What can hang from each mark
k_888: k_281
k_498: k_303
k_93: k_534
k_534: k_93 k_173 k_281 k_303 k_984
k_303: k_888
k_984: k_534
k_173: k_498 k_534 k_888
k_521: k_173 k_281 k_303
k_281: k_498 k_521
k_696: k_888

Each row was made from one small tree. Brackets hold a mark, then the marks that hang from it, in the order of their numbers. Every link used is in the known rows. Write each row's tree.
Known rows
[k_984 [k_534 [k_281 k_498 k_521] [k_303 k_888]]]: -2.531	-1.144	0.504	-0.882	-0.664	-1.304	2.362	-0.678	1.135	0.495	2.014	0.384	1.181	-1.607	-1.209	0.670	-2.844	-2.497	0.176	0.418	-0.625	-1.976	-0.311	-2.994
[k_534 k_93 [k_173 [k_498 k_303]] [k_281 k_521] k_984]: -2.716	-0.469	-1.178	-0.794	-0.463	2.829	-0.235	-3.404	1.886	2.697	3.789	0.851	1.221	-0.517	-1.915	0.577	-2.013	-2.111	-0.784	-0.901	3.283	-2.053	-2.841	-0.212
[k_696 [k_888 k_281]]: -3.629	-2.222	2.541	0.397	-0.144	0.689	2.139	0.776	-0.009	3.207	2.224	-0.979	1.388	-0.890	-1.057	-0.047	-2.600	-1.214	0.541	0.163	0.590	-1.440	-0.938	-0.679
[k_521 [k_173 k_534] [k_281 k_498] [k_303 k_888]]: -1.047	-4.576	1.369	-1.828	0.888	-0.900	7.014	0.709	2.426	1.104	-0.149	-0.445	2.434	-0.955	0.599	-1.831	-2.937	1.033	3.163	0.400	-0.269	-0.163	-2.123	-2.409
[k_696 [k_888 [k_281 [k_498 k_303] [k_521 [k_173 k_534]]]]]: -2.245	-2.034	1.074	-0.269	0.128	-0.035	3.143	1.920	1.010	3.076	1.374	-0.599	1.027	-0.543	-1.136	-1.120	-2.766	-2.044	0.064	-0.336	0.885	-1.014	-1.883	-2.720
[k_521 [k_173 k_498 k_534 k_888]]: -2.158	-4.805	-2.165	-0.162	-0.588	1.219	0.675	0.222	1.773	3.093	0.648	0.022	1.801	0.112	0.470	1.151	-2.542	-0.066	4.573	-3.970	-0.439	-1.401	-4.323	-0.371
[k_534 [k_303 [k_888 [k_281 k_498 [k_521 k_173]]]] k_984]: -2.173	-1.430	0.471	-1.430	0.452	1.021	3.361	-0.696	1.000	2.670	2.514	0.213	1.960	-1.315	-1.185	-0.048	-2.415	-1.821	-0.132	-0.228	0.371	-1.355	0.565	-1.010
[k_521 k_173]: -2.635	-3.336	2.395	-0.081	0.958	-0.350	1.494	-0.876	1.101	2.374	1.062	-0.833	2.157	-0.440	-0.056	-0.096	-2.332	-0.213	1.569	-0.995	0.013	-0.784	-1.838	-0.183
[k_984 [k_534 k_93 [k_281 [k_498 k_303] k_521]]]: -2.164	-1.038	0.631	-0.331	-0.196	-0.275	0.974	-1.483	1.574	0.596	2.285	0.229	0.779	-1.337	-1.481	0.235	-2.816	-2.432	-1.200	0.644	0.627	-1.790	-0.656	-1.610
[k_888 [k_281 [k_498 k_303]]]: -2.949	-1.941	0.484	0.101	0.525	1.565	-0.723	-0.293	0.830	2.175	1.346	-1.375	0.919	-1.002	-0.915	-0.801	-2.586	-1.639	-1.277	-0.130	0.415	-1.424	0.369	-0.296
[k_984 [k_534 k_93 k_173 [k_281 k_498]]]: -2.914	-0.991	1.655	-0.135	-0.852	0.391	0.240	-2.400	1.080	0.810	2.792	0.563	1.805	-1.028	-1.527	1.307	-2.430	-1.442	-0.715	0.794	0.887	-1.758	-1.547	-1.186
[k_93 [k_534 [k_173 k_498]]]: -2.898	-2.334	-0.689	0.245	-0.335	0.381	1.031	-1.015	0.404	1.766	1.380	0.015	1.932	-1.084	-0.446	0.706	-2.388	0.108	1.281	-1.366	0.382	-1.015	-2.292	0.788
[k_888 [k_281 [k_498 k_303] [k_521 [k_173 [k_534 k_984]]]]]: -1.800	-2.288	-0.795	-0.539	1.114	0.930	0.923	0.032	1.597	2.421	1.259	-0.488	0.756	-0.457	-1.071	-1.051	-2.529	-1.686	-0.846	-0.513	0.832	-1.172	-0.896	-1.092
[k_281 [k_498 [k_303 k_888]] [k_521 k_173]]: -1.128	-2.140	0.848	-1.029	1.200	-1.260	2.860	0.646	1.819	1.903	0.008	-0.454	1.076	-0.803	-0.223	-1.905	-3.066	-2.442	-0.539	-0.770	0.172	-0.522	-0.978	-1.844
[k_521 [k_281 k_498] [k_303 k_888]]: -1.890	-3.933	2.225	-1.414	0.613	-0.725	6.174	-0.060	1.883	1.085	0.289	-0.952	1.785	-1.656	0.293	-1.843	-3.013	0.300	1.225	1.161	0.025	-0.429	-0.032	-1.223
[k_281 [k_521 k_173]]: -2.448	-3.316	1.321	-0.258	1.380	-1.340	2.324	-0.452	1.575	2.206	0.789	-0.372	1.038	-0.513	-0.238	-1.054	-2.566	-0.911	0.756	-0.649	0.458	-0.782	-2.153	-0.480
[k_521 [k_173 [k_534 k_984] [k_888 [k_281 k_498]]] k_303]: -1.017	-4.727	-0.211	-1.078	0.181	0.796	3.101	0.781	1.971	3.157	0.926	-0.089	2.266	-0.384	-0.217	0.619	-2.279	0.238	2.279	-1.945	0.241	-1.182	-2.111	-0.371
[k_696 [k_888 [k_281 k_498 [k_521 k_173 k_303]]]]: -1.793	-3.031	3.097	-0.378	0.204	-1.077	5.000	1.628	1.176	3.168	0.978	-0.694	1.260	-0.766	-1.148	-1.002	-2.616	-1.063	-0.300	0.583	0.789	-0.742	-1.256	-2.648
[k_498 [k_303 [k_888 k_281]]]: -3.454	-1.210	-0.249	-0.241	0.877	1.498	-0.590	1.072	0.202	2.020	1.801	-1.237	1.396	-1.315	-0.278	-0.968	-3.086	-2.029	0.583	-0.671	0.330	-1.896	-0.293	1.064
[k_534 k_93 [k_173 k_498 [k_888 k_281]] k_303 k_984]: -3.463	-1.298	-2.773	-0.937	-1.740	4.448	0.368	-1.581	1.410	4.127	4.376	1.077	2.386	-1.029	-1.691	1.556	-1.827	-1.349	0.581	-2.296	2.882	-2.279	-2.261	0.756
[k_281 k_498 [k_521 k_173]]: -1.360	-3.381	1.855	-0.503	1.049	-1.578	3.111	-0.919	2.040	2.032	-0.023	-0.281	0.853	-0.518	-0.411	-1.201	-2.602	-1.349	-0.654	-0.376	0.036	-0.227	-1.234	-1.853
[k_93 [k_534 [k_173 k_498 k_888] k_281 k_303]]: -2.836	-1.387	-2.079	-0.543	-2.028	1.231	0.841	-1.712	0.994	1.799	2.128	0.594	2.219	-1.271	-0.987	1.479	-1.858	-1.043	1.570	-1.831	0.517	-2.185	-2.102	-1.298
[k_173 k_534 [k_888 k_281]]: -3.549	-3.647	-3.004	0.204	-0.400	2.620	-1.149	0.493	0.817	2.588	1.662	-0.007	0.917	-0.609	-0.029	0.717	-2.705	-1.039	2.715	-2.269	-0.283	-2.311	-2.284	1.383
[k_521 [k_281 k_498] k_303]: -2.224	-4.293	2.330	-1.052	0.504	-0.720	5.382	-0.782	2.265	1.475	0.467	-1.333	1.586	-1.382	-0.049	-1.750	-2.556	0.525	0.496	0.883	0.747	-0.263	-0.347	-1.619
[k_303 [k_888 [k_281 k_498 k_521]]]: -2.436	-2.376	0.518	-0.330	0.971	0.410	1.706	0.100	0.617	1.496	0.787	-0.188	0.589	-1.250	-0.396	-1.027	-3.217	-1.539	-0.063	0.703	-0.710	-1.425	0.142	0.266

Write each row's tree
-1.115	-1.012	0.217	-0.623	0.178	0.146	2.157	-2.810	1.073	1.059	1.661	0.154	1.133	-1.365	-1.338	0.305	-2.226	-1.971	-1.591	0.074	0.171	-1.202	0.934	-0.702 | [k_93 [k_534 [k_281 [k_498 k_303] k_521] k_984]]
-4.099	-0.202	0.563	-1.068	-0.340	2.771	1.600	-2.421	0.922	3.202	4.780	0.766	2.755	-1.471	-1.720	0.566	-1.871	-1.696	-0.800	-0.561	3.038	-1.398	-1.409	0.823 | [k_534 k_93 k_173 k_303 k_984]
-1.795	-0.023	0.736	-1.876	-0.332	1.946	3.824	-3.512	1.724	1.566	3.479	1.395	1.324	-1.883	-1.969	0.018	-2.396	-3.153	-1.688	1.070	0.929	-1.791	0.911	-1.699 | [k_534 k_93 [k_281 k_498 k_521] [k_303 k_888] k_984]
-2.203	-3.414	0.881	-0.272	0.981	-0.241	2.196	0.189	1.528	1.977	0.604	-0.762	0.284	-1.122	-0.935	-1.346	-2.677	-0.788	-1.299	0.788	0.490	-1.109	-0.248	-0.677 | [k_888 [k_281 k_498 [k_521 k_303]]]
-1.219	-3.838	2.773	-1.021	1.125	-0.783	4.202	1.191	1.307	2.054	0.205	-0.760	2.377	-1.021	-0.053	-0.793	-2.760	0.444	1.451	0.344	-0.412	-0.828	-0.970	-0.761 | [k_521 k_173 [k_303 [k_888 [k_281 k_498]]]]
-2.683	-3.327	-1.384	-0.589	-1.289	0.409	0.459	-1.015	2.191	2.646	1.297	0.364	1.006	-0.266	-0.653	0.728	-2.111	-1.021	1.708	-1.993	1.654	-2.263	-4.093	-1.285 | [k_534 [k_173 k_498 k_888] [k_281 [k_521 k_303]]]
-2.696	-3.828	-1.626	-1.230	-0.129	0.884	4.338	-0.123	2.197	1.827	1.206	-0.286	2.272	-0.589	0.298	-0.817	-2.604	0.714	4.825	-1.557	0.109	-0.979	-3.692	-2.618 | [k_521 [k_173 k_498 [k_534 [k_303 k_888]]] k_281]
-3.662	-2.448	-2.709	0.094	-1.099	2.504	-2.311	0.510	1.081	3.528	1.840	-0.560	1.561	-0.271	-0.452	0.587	-2.340	-1.233	1.537	-3.118	1.768	-2.188	-3.298	0.547 | [k_534 [k_173 [k_498 k_303] [k_888 k_281]]]
-2.902	-3.303	-3.575	0.203	-1.065	2.849	-1.994	0.941	1.301	3.503	1.305	-0.991	0.897	-0.529	-0.237	0.674	-2.614	-1.371	2.154	-3.623	0.607	-2.444	-2.049	0.542 | [k_173 [k_498 k_303] [k_888 k_281]]
-2.361	-4.097	-1.259	-0.197	0.844	-0.460	1.967	0.096	1.909	2.339	0.627	0.019	0.688	-0.170	-0.065	-0.490	-2.768	-0.468	2.552	-2.057	0.241	-0.929	-4.037	-0.885 | [k_281 [k_521 [k_173 k_498 k_534]]]
-3.219	-1.086	0.192	-0.723	-0.438	-1.141	1.927	-0.354	0.845	0.620	2.539	0.315	1.296	-1.600	-1.093	0.789	-2.810	-2.209	1.070	0.230	-0.354	-2.337	-0.913	-2.108 | [k_984 [k_534 [k_281 k_521] [k_303 k_888]]]
-2.342	-3.426	-1.053	-0.029	-0.225	1.001	0.315	-0.187	1.420	2.607	0.740	-0.192	0.422	-0.770	-0.446	-0.210	-2.609	-1.742	-0.091	-1.164	-0.001	-1.779	-0.441	0.243 | [k_173 [k_888 [k_281 k_498 k_521]]]
-2.479	-0.774	0.403	-0.720	-0.491	0.992	2.276	-3.132	0.500	1.369	2.993	0.216	2.171	-1.761	-1.443	1.308	-1.829	-1.289	-0.032	-0.118	0.089	-1.690	0.779	-0.539 | [k_93 [k_534 k_281 k_303 k_984]]
-3.787	-2.191	-0.213	0.092	-0.353	2.285	-0.003	-1.658	1.162	2.701	2.625	0.279	1.721	-0.784	-0.766	0.334	-2.468	-0.424	0.888	-1.186	2.015	-1.295	-3.571	1.143 | [k_534 k_93 [k_173 k_498]]
-2.530	-2.176	1.262	-0.490	-0.257	-0.124	4.171	1.516	1.044	3.094	1.690	-0.208	1.198	-0.770	-1.326	-0.798	-2.605	-1.791	0.295	-0.079	0.653	-1.032	-1.828	-3.296 | [k_696 [k_888 [k_281 k_498 [k_521 [k_173 [k_534 k_303]]]]]]
-3.705	-1.296	0.419	-0.754	-0.229	0.085	1.320	-2.052	1.504	1.602	2.464	-0.154	0.841	-1.324	-1.309	-0.392	-2.097	-2.396	-0.068	-0.007	0.775	-2.102	-1.063	-2.436 | [k_534 [k_281 k_521] k_303]
-2.163	-2.959	-0.260	-0.262	0.493	0.948	0.553	0.641	1.182	2.677	0.899	-1.023	1.943	-0.343	-0.105	-0.160	-2.688	-0.385	2.449	-1.974	0.094	-1.379	-2.411	-0.618 | [k_521 [k_173 [k_498 [k_303 [k_888 k_281]]]]]
-3.206	-1.529	-0.563	-0.381	-0.461	3.763	-0.263	-2.144	0.850	3.506	3.852	0.869	2.182	-0.755	-1.297	1.136	-2.034	-1.214	-0.430	-0.875	2.492	-1.989	-1.337	2.780 | [k_534 k_93 [k_173 [k_888 k_281]] k_984]
-1.969	-2.710	0.222	-1.659	0.208	0.986	5.580	-0.984	2.360	1.182	1.403	0.208	2.414	-1.128	-0.171	-1.736	-2.663	-0.178	2.188	0.378	0.294	-0.503	-1.879	-2.748 | [k_521 [k_173 [k_534 k_93 [k_303 k_888]]] [k_281 k_498]]
-2.155	-3.869	-0.665	-0.505	0.099	1.218	1.224	-0.610	1.373	3.126	1.605	0.195	2.250	-0.081	0.129	1.204	-2.305	-0.624	3.117	-2.981	-0.048	-1.293	-2.652	0.565 | [k_521 [k_173 [k_534 k_984] k_888]]
-2.872	-1.213	-0.441	-0.496	0.058	0.568	2.676	0.014	-0.082	1.071	1.885	-0.015	2.027	-2.191	-0.659	-0.115	-2.670	-0.853	0.875	0.214	-0.736	-1.571	0.443	0.391 | [k_93 [k_534 [k_303 [k_888 k_281]]]]
-2.910	-1.622	2.285	0.090	-0.314	0.746	2.101	1.129	0.352	3.211	1.839	-1.216	1.295	-0.925	-1.214	-0.503	-2.677	-2.080	-0.683	-0.060	0.753	-1.184	-0.331	-1.789 | [k_696 [k_888 [k_281 [k_498 k_303]]]]
-2.153	-4.117	0.113	-0.218	1.056	-0.223	2.162	0.767	1.705	2.524	0.726	-0.772	0.842	-0.603	-0.637	-0.905	-2.509	0.326	0.968	-0.300	0.740	-1.370	-2.205	-0.597 | [k_888 [k_281 [k_521 [k_173 k_498] k_303]]]
-2.294	-3.668	0.004	-0.681	0.300	0.452	2.823	-0.627	2.344	2.255	0.834	-1.465	2.078	-0.264	0.166	-1.271	-2.364	0.498	2.828	-1.475	1.055	-0.762	-2.686	-2.028 | [k_521 [k_173 [k_498 k_303]] k_281]
-1.378	-0.959	0.780	-0.480	-0.143	0.881	1.500	-3.121	0.718	1.155	1.907	-0.153	1.746	-1.383	-1.249	0.919	-2.125	-1.591	-1.192	-0.142	-0.112	-1.229	1.269	-0.375 | [k_93 [k_534 [k_281 [k_498 k_303]] k_984]]
-2.264	-3.404	1.872	-0.668	0.840	-0.013	3.085	0.933	0.818	1.838	0.737	-0.801	1.523	-1.563	-0.206	-0.678	-3.030	-0.277	0.698	0.548	-0.336	-1.190	-0.154	0.369 | [k_521 [k_303 [k_888 [k_281 k_498]]]]
-2.428	-0.308	1.590	-1.304	-0.838	2.861	2.182	-4.627	1.647	2.085	3.982	0.629	1.901	-1.646	-2.173	0.917	-1.798	-2.468	-1.875	0.522	1.274	-1.688	0.993	-1.646 | [k_534 k_93 [k_281 k_498] k_303 k_984]
-2.243	-1.053	0.682	-0.594	-0.768	0.188	2.403	-2.455	0.862	0.726	1.664	-0.005	1.778	-1.874	-1.215	0.424	-2.083	-1.431	-0.518	0.292	-0.585	-1.387	0.657	-1.997 | [k_93 [k_534 [k_281 k_498] k_303]]
-2.657	-0.719	0.460	-0.531	-0.421	-1.142	0.351	-0.487	1.050	0.756	1.867	0.229	1.296	-0.892	-1.126	0.493	-2.807	-2.481	-0.380	0.108	0.588	-1.883	-1.643	-2.066 | [k_984 [k_534 k_173 [k_281 [k_498 [k_303 k_888]] k_521]]]
